Each row was made from one walk, in order. Every step used is in the known rows, and no mark comes twice. Write each row's walk.
In the rows, zero is written as 128.
Known rows
V > K > R: [ 92  94 132 133  75 106  56 138 113  75 154 127 134  70 126 117 120 104
 153 117 121 127 140 141]
F > W > K > V: [ 59  75 113  84 122 121 140 116 159 138 150  90 152  88 187 124 175 152
 163 123 108 136 151 100]
X > K: [151 123 134  97 132 138 131 138 130 122 136 139 150  78 125 142 115 116
 135  74 119 116 158  91]
V > F: [110  95 153  89 106  90 101 126 127 131 136 155 140 145 157 110 153 159
 113 138 121 150 118 119]
F > C > K: [134 101  87 141 133 145  99  97 158 175 153 156 137  98 108 111 135 111
  85 111 153  88 139 130]
K > C: [109 114 183 119 144 118 169 109 112 133 171 155 140 105 115 138 139 144
 144 126 124 142 167  88]
F > W > K > C: [ 62  77 137 106 124  95 154 106 148 134 196 111 160  68 118 132 159 124
 148 147 126 142 176  95]
C > K > W: [108 132 134 126 122 155  99 117 138 134 186 145 136  90 129 156 151  96
 112  89 165 147 145 103]
C > F: [123 137 143 126 154 112 117 129 149 129 140 100 150  88 132 131 156  79
 147 126 110 144  88 119]
W > K > V > F > C: [ 66  74 137  64  96 112 104 100 146 174 125 161 153 114 160 121 162 165
  90 117 111 107 154 118]
R > K: [143 138 147 138 144 152 146 109 137 133 110 100 108 161 101  94  92 133
  94 110 145 126 101 103]
U > R > K: [184 147 155 116 148 161 172 118 117 161 110  83 115 176  98  96  89 124
  76 124 145 129 109 138]
F > W: [ 86 111 102 113 118  94 105 147 146 122 180 120 150  96 112 124 141 105
 144 162 122 150 130 132]
K > R: [142  94 146 145  97 105 103 121 119  93 132 144 148  83 133 111 124 150
 154 111 132 128 135 131]
C > F > W: [ 82 118 113 111 137  81  97 149 163 122 189  98 168  63 114 126 164  66
 161 161 108 165  97 124]
C > K: [151 100  96 150 145 141 115 105 153 148 158 129 128 110 138 105 143 121
 118 113 155 116 124 115]
X > K > R > U: [139  85 159 101 114  83 140 150  89 111 161 127 145  64 135 134 120 137
 173  90 123 131 193 104]
V > F > C > K > R > U: [121  53 143 109 103  69 105 122 107 147 174 150 142  86 140 106 146 151
 135 121 141 123 176 123]
R > U: [114 117 141 106 136  96 158 149  95 141 150 106 114 132 133 140 130 128
 150 138 125 139 169 127]
U > R > K > C: [154 129 204 110 160 144 206 100 102 162 157 120 129 142  92 114 109 142
 101 122 139 142 153  94]
X > K > V: [125 108 160  73 146 152 159 126 124 136 131 144 152  84 184 142 143 162
 163  59  99 125 167  62]
F > C > K > R > U: [130  71 129 129 113  89 119 124 107 145 171 138 136  76 126 114 134 135
 143 114 142 113 180 128]
R > K > C > F: [117 133 197 127 178 119 162 103 141 137 162 105 147  90 104 118 142  95
 137 110 117 155 104  70]
K > X: [107 108 170 111 131 133 131 130 122 145  99 117 134 131 129 124 141 112
 137 133 156 167 165 138]
X > K > V > F > W: [ 70  72 144  45 111  78 104 143 143 128 189 151 175  81 169 118 173 151
 155 126  98 166 147  82]

Write each row's walk
[134 169 182 100 126 170 146 127 109 143 148 109 124 143  98 149 108  98
  79  98 158 158 135 122] -> U > R > K > W
[ 85  80 143 108 116 132 127 118 148 150  92  76 137 117 141 121 151 107
 131 132 163 154 171 144] -> W > K > X
[125  89 155 119 111  77 138 143  88 115 153 120 132  95 137 126 128 146
 170 125 128 139 174 129] -> K > R > U
[ 89  86 155 115 131 118 168  94 137 137 164 116 143  90 128 134 151 140
 137 124 131 128 175  93] -> W > K > C
[ 70  60 124  72 118  80  94 127 156 142 200 146 163  98 175  99 188 152
 147 146 117 165 129  94] -> C > K > V > F > W
[ 86  89 143 110  93  77 100 157  83  99 170 105 119  86 132 130 125 110
 170 131 119 138 178 137] -> V > K > R > U
[ 64  87  82 108 119  88 102 126 187 127 168  54 165  58 132 123 170  70
 149 153 120 140 112 134] -> C > F > W > K
[ 93 101 138  86  95 103  87 116 134 163 131 183 147 125 116 122 138 140
  76 133 121 110 140 137] -> V > F > C
[ 59 107 157  99 108 132  84 149 115 127 121  98 119 118 121 130 138  67
 136 138 145 167 169 148] -> V > K > X
[ 94 131 126 121 112 157  86 112 143 154 183 168 142  80 106 159 145  88
  87  88 163 124 158 114] -> F > C > K > W
[ 70 110 148 104 148  74 123 135 150 126 217 117 177  49 104 132 172  75
 171 158 105 173 123  99] -> K > C > F > W
[ 78 115 157 110 156  87 132 126 155 128 207 103 166  65  92 115 152  78
 154 150 114 172 109  86] -> R > K > C > F > W
[152 123 195 102 147 158 166 124 113 172  85  79 124 169 105 100 109 107
  95 130 171 167 150 145] -> U > R > K > X
[ 72  84 123  81 100  64  85 145 145 124 187 141 161 109 135 109 162 128
 134 171 117 168 122 125] -> V > F > W
[ 81 108 151  89 152  79 124 141 152 122 222 123 188  22 103 139 164  69
 174 130 100 167 138  79] -> X > K > C > F > W
[ 87  97 165  70 114 126 114 100 135 175 119 172 142 141 137 106 137 171
  77 107 114 113 137 101] -> R > K > V > F > C
[ 38 111 139  97 133  75  94 147 147 114 229 106 167  41 100 135 170  47
 170 162  97 173 127 106] -> V > K > C > F > W
[103 122 163  96 160  93 149 132 144 147 208  92 169  74  90 118 150  72
 143 158 114 174 116 106] -> U > R > K > C > F > W
[112  84 139 122 135 147 106 106 146 184 121 138 140 107 114 110 148  98
 102 120 176 135 173 139] -> F > C > K > X
[ 92  89 158  51 108 117 106 116 132 170 133 193 164  99 150 131 148 161
  97  89 103 109 166  96] -> X > K > V > F > C
[129  93 195  57 132 125 151 111 116 162 123 130 136 173 183  94 150 190
 104 115 115 155 117  96] -> U > R > K > V > F
[ 67 129 175 108 149 104 114 129 130 119 190 109 148  59 116 144 163  55
 159 128  98 156 124  95] -> V > K > C > F
[121  67 119 143  84 105 101 107 144  97 124 102 151  67 148 107 136 145
 148 111 140 114 142 136] -> W > K > R
[ 85 113 141 100 102 138  73 110 141 156 188 181 149  90 120 151 158 103
  79  92 159 136 154 110] -> V > F > C > K > W
[115 102 171  58 116 129 132 106 121 193 120 161 147 150 136 106 134 164
  64 116 116 115 142 124] -> U > R > K > V > F > C
[108  63 156  78 129 112 115 104 139 153 153 159 143 131 209  98 184 188
 130 108 121 147 128  82] -> C > K > V > F
[ 56  79 120  82 136 112 135 118 170 140 157  75 163  68 189 127 188 126
 173 121  99 145 130  95] -> C > F > W > K > V
